Each row was made from one walk, in order. Every step used is in the known rows, and no mark comes twice. Write each row's walk.
Known rows:
vekar, gokez, bano: [-2.112 -1.258  0.551  5.720 -2.836 -1.595  3.954  2.760  5.597  1.725
 -1.914 -0.108 -2.495  2.224  1.308  3.534  3.127  0.167  5.157 -0.564
 -3.511]
vekar, gokez: [-0.906 -1.045  0.148  3.515 -3.854 -1.885  5.622  0.200  2.865  1.542
 -0.474 -0.770 -0.412  2.515 -0.017  4.133  3.188  1.698  4.114 -0.478
 -4.799]
suda, gokez: [-1.740  1.169 -1.104  1.615 -2.325 -1.756  6.096  3.409  3.633  0.690
 -0.719  0.419 -0.362  3.202 -2.569  3.850  3.014  5.873  0.185 -1.143
 -4.330]
suda, gokez, vekar: [-1.907  0.772 -0.287  2.179 -0.001 -3.815  7.028  1.769  3.592  0.792
 -0.615  1.117 -1.976  1.447 -0.219  4.227  2.084  3.026  0.436 -2.779
 -3.026]
suda, gokez, zesig: [-1.237  0.481 -0.616  2.678 -0.314 -2.196  3.360  0.077  4.205  0.620
  1.006  1.420 -0.339  1.943 -0.333  2.763  4.054  3.259  1.238 -1.992
 -1.914]
peve, gokez: [ 0.771 -0.201 -2.350  4.105 -3.081 -5.672  3.219  1.931  3.457  0.468
 -1.344 -0.068 -2.501  2.997  1.112  2.401  2.459  0.930  1.064  0.851
 -4.711]
vekar, fudevir, zesig, gokez: [-1.335  0.955 -3.320  3.444 -3.961 -6.071  6.159 -1.779  5.666 -0.848
 -2.679 -1.170 -1.232  3.513 -0.777  2.924  3.271  1.853  6.827  0.402
 -4.400]
bano, gokez, vekar, fudevir, zesig: [ 0.103  1.711  0.709  4.476 -2.237 -4.951  7.980 -2.406  5.902  0.892
  0.279 -0.812  0.098  2.409 -1.133  4.342  3.683  1.406  6.617 -2.189
 -2.994]
zesig, fudevir, vekar, gokez, bano: [-1.485 -0.089  0.193  5.895 -3.185 -3.325  5.021  1.747  7.153  2.071
 -0.906 -0.471 -3.281  2.434  0.632  4.306  3.541  0.602  7.615 -0.404
 -3.755]
vekar, gokez, zesig: [-0.625 -1.100  0.234  4.040 -1.374 -2.332  3.000 -2.189  3.658  1.236
  1.192  0.575 -0.353  1.477  1.460  2.963  4.172  0.282  3.995 -1.495
 -2.249]
degik, fudevir, bano: [-0.187 -1.696  0.792  2.546 -3.555 -4.574  2.090  6.197  3.241 -1.086
  0.294 -2.615  0.948  4.706 -1.079  1.984  4.590  0.553  1.552 -1.787
 -4.458]
fudevir, zesig: [-0.518 -0.022  1.135  4.003 -3.404 -3.193  5.033  1.905  3.401 -1.350
 -0.253 -0.030  1.601  3.429 -2.455  3.665  5.131  0.838  2.991 -1.215
 -1.429]
zesig, fudevir, bano, gokez: [ 0.247  2.234 -0.928  3.552 -1.431 -5.558  4.795  0.765  5.098  1.538
  1.601 -1.358  2.415  4.605 -0.347  4.209  1.524  0.820  6.546 -1.458
 -5.633]
peve, gokez, vekar, fudevir, zesig: [ 0.507  1.017  0.523  4.678 -3.082 -5.638  7.187 -2.096  5.802  0.538
 -0.302 -0.743 -1.534  2.519 -0.644  3.628  4.150  1.513  5.754 -1.459
 -2.785]
vekar, gokez, bano, fudevir: [-1.121  0.078  0.067  3.320 -1.132 -2.330  6.341  0.964  3.293  1.546
  2.719 -1.861 -0.040  1.330 -1.765  4.063  2.489  0.838  6.366 -1.726
 -5.127]
gokez, zesig, fudevir: [ 0.965  0.961 -1.989  3.708  0.538 -3.569  1.981 -0.452  3.633  0.487
  4.015 -1.077 -1.301  0.137 -2.294  2.723  2.638 -0.095  4.193 -0.206
 -3.544]
vekar, fudevir, degik: [ 0.770 -1.628 -1.448  5.639 -3.127 -1.481  6.466  0.950  2.736 -0.864
 -0.114 -0.331 -1.178  1.172 -2.198  5.550  4.422  1.171  3.089 -1.597
 -5.125]
bano, gokez, zesig: [-0.343  0.969 -1.098  3.990  0.814 -3.568  2.888 -1.548  4.207  1.222
  1.732  0.882  1.541  1.683  1.334  3.260  2.710 -0.435  3.595 -2.127
 -2.668]
bano, fudevir, zesig: [-0.221  0.817  1.036  2.761 -2.422 -3.695  6.696  0.397  2.627 -1.172
  2.496 -1.053  2.668  2.911 -3.970  3.881  4.705  1.354  4.880 -1.951
 -2.656]
bano, fudevir, vekar, gokez, suda: [-2.689  1.647  0.744  4.279 -3.155 -2.216  8.788  1.247  2.912  2.145
 -0.375  0.378 -2.904  0.008 -1.222  6.286  3.183  0.430  6.589 -1.167
 -2.117]
gokez, bano, fudevir, vekar: [-0.336  0.798 -0.009  3.990 -2.243 -4.311  7.706  2.707  4.885  1.429
  2.608 -1.395  0.000  1.991 -2.242  6.152  3.909  0.543  5.825 -2.000
 -3.017]
bano, fudevir, zesig, gokez: [-1.727  1.117 -3.153  2.211 -3.034 -6.435  6.114 -1.224  3.990 -2.000
 -1.288 -0.851  0.347  3.771 -1.679  2.787  3.357  1.618  6.561 -0.140
 -4.388]

Which walk is each row?
[-0.387 -0.578 -0.081  3.621 -2.041 -4.199  3.498 -2.007  4.913  0.839
  1.167  0.108 -0.992  1.991  1.211  2.806  5.228  0.892  5.111 -1.728
 -3.002] : degik, fudevir, vekar, gokez, zesig
[ 0.869 -1.068 -2.148  5.153 -1.078 -2.887  3.255  0.048  2.430 -2.474
  1.699  1.011 -1.226  1.073 -2.419  4.036  4.723  0.231  3.634 -1.240
 -4.246] : gokez, zesig, fudevir, degik
[-2.384  1.882  0.233  4.803 -3.257 -2.508  7.770  1.248  3.636  2.067
 -0.812  0.492 -3.999 -0.035 -1.225  5.965  3.058  0.329  6.820 -0.356
 -2.163] : zesig, fudevir, vekar, gokez, suda
[-2.730  0.341 -0.313  4.406 -1.777 -1.512  4.340  5.004  6.148  1.128
 -2.098  0.691 -2.506  2.671 -0.471  3.337  2.999  3.075  2.374 -1.072
 -3.203] : suda, gokez, bano
[-2.861  1.259  0.774  4.907 -3.646 -1.931  7.996  1.960  3.292  2.067
 -1.741  0.898 -3.390  0.239 -0.544  6.185  3.390  0.160  5.641 -0.803
 -1.539] : fudevir, vekar, gokez, suda
[ 0.521  2.053 -1.330  3.563 -1.854 -5.362  5.857  0.068  6.150  1.231
  2.807 -0.407 -1.486  2.130 -2.316  5.042  4.244  2.461  5.691 -0.932
 -2.992] : suda, gokez, zesig, fudevir, vekar
[-2.764  2.803 -0.761  4.602 -0.680 -2.054  6.609  2.847  2.704  1.700
 -1.332  1.116 -1.358 -0.065 -0.658  5.493  1.164 -0.849  3.894 -1.161
 -2.366] : bano, gokez, suda
[ 0.277 -0.961  1.801  4.466 -3.002 -4.091  6.043  2.023  4.840  2.262
  1.160 -2.362 -0.309  3.235  0.240  4.884  3.119  0.215  4.518 -2.614
 -2.832] : gokez, vekar, fudevir, bano
[ 0.476  0.232 -0.605  4.386 -0.859 -3.033  7.580 -0.470  4.426  3.040
  1.323 -2.223 -2.496 -0.550 -0.524  5.099  1.590  0.475  3.612 -1.907
 -4.148] : gokez, vekar, fudevir
[ 0.860 -0.087 -2.525  5.057 -0.683 -3.626  3.738 -1.056  3.079 -2.113
  1.598  1.164 -0.623  1.544 -1.908  4.134  4.145  0.475  4.790 -1.471
 -5.054] : bano, gokez, zesig, fudevir, degik
[-2.795 -0.158 -2.180  4.663 -2.666 -5.292  2.761  3.013  6.879 -1.558
 -3.929 -0.264 -2.987  3.339  0.642  1.348  3.746  0.159  5.632  0.049
 -3.781] : degik, fudevir, zesig, gokez, bano
[-3.824  1.839 -1.705  4.333 -2.799 -3.720  6.264  2.042  3.309 -0.817
 -3.731  1.285 -3.249  0.834 -0.940  4.149  2.896 -0.419  5.074  0.018
 -1.049] : fudevir, zesig, gokez, suda
[-0.834  0.856 -0.074  2.936  0.355 -6.652  5.629  1.123  4.335  0.637
  0.025 -0.301  0.066  2.730  1.755  3.611  1.697 -0.349  3.503 -3.378
 -4.460] : degik, fudevir, bano, gokez, vekar
[-0.861  0.715  1.306  3.824 -2.199 -3.631  6.097  1.056  4.112 -0.924
  1.637 -0.769  1.539  2.936 -3.066  3.555  4.758  0.874  5.989 -1.990
 -2.273] : gokez, bano, fudevir, zesig
[-0.429  1.275 -0.103  3.679 -1.977 -4.736  5.142  1.799  4.558  1.528
  0.364 -0.760  3.225  4.983  0.576  4.571  1.938  0.550  4.903 -2.098
 -4.714] : fudevir, bano, gokez
[ 0.204  1.801 -0.337  4.066 -2.198 -4.720  6.313  0.192  5.659  2.756
  0.840 -1.854  2.395  4.435  0.445  4.855  1.633  1.196  6.507 -2.030
 -5.539] : vekar, fudevir, bano, gokez
[ 0.532 -0.544 -1.525  4.428 -0.817 -4.973  1.309 -0.924  4.099  0.508
  0.556  1.111 -1.850  1.840  2.286  1.785  3.654 -0.218  1.874 -0.632
 -2.185] : peve, gokez, zesig
[ 0.228 -1.507 -1.230  3.896 -1.855 -1.972  6.362  1.740  0.317 -2.400
  1.902  0.091  1.082  1.519 -3.528  5.287  4.467  0.851  2.677 -2.405
 -5.105] : bano, fudevir, degik
[ 0.048  1.023 -0.618  4.156 -2.622 -5.749  7.378  1.971  5.462  1.435
  1.975 -1.145 -1.007  2.521 -1.283  5.517  3.814  0.891  6.158 -1.427
 -3.607] : peve, gokez, bano, fudevir, vekar
[-0.157  1.257 -0.829  3.386 -1.046 -3.126  8.589 -0.820  5.334  3.193
  0.713 -1.632 -2.933  0.274 -0.966  4.883  1.639  3.362  3.665 -2.112
 -4.799] : suda, gokez, vekar, fudevir
[-0.863 -0.887 -1.105  4.243 -1.745 -2.001  6.492  2.077  2.456 -2.041
  0.676  0.872 -0.329  2.088 -2.932  4.854  4.597  2.382  3.824 -2.542
 -5.211] : suda, gokez, bano, fudevir, degik
[-3.653  2.285 -1.734  3.720 -2.318 -3.983  7.083  1.259  2.912 -0.724
 -2.413  0.748 -2.723  0.636 -1.717  4.257  2.749 -0.170  6.010 -0.377
 -1.699] : bano, fudevir, zesig, gokez, suda
[-1.908 -0.766  0.756  5.965 -3.586 -2.749  5.215  2.473  6.748  2.035
 -1.800 -0.042 -2.713  2.674  1.365  4.526  3.872  0.429  6.480 -0.845
 -3.066] : fudevir, vekar, gokez, bano
[-0.845  1.063 -1.281  3.734 -2.508 -5.491  7.787  1.764  5.472  0.998
  1.509 -1.332 -0.581  2.431 -1.704  5.727  3.640  0.774  6.876 -1.531
 -3.585] : zesig, gokez, bano, fudevir, vekar
[-3.038  0.739  0.580  4.618 -2.914 -0.802  6.743  2.283  2.082  1.751
 -1.860  0.803 -3.211 -0.232 -0.567  5.230  2.669 -0.115  4.328 -0.576
 -1.958] : vekar, gokez, suda
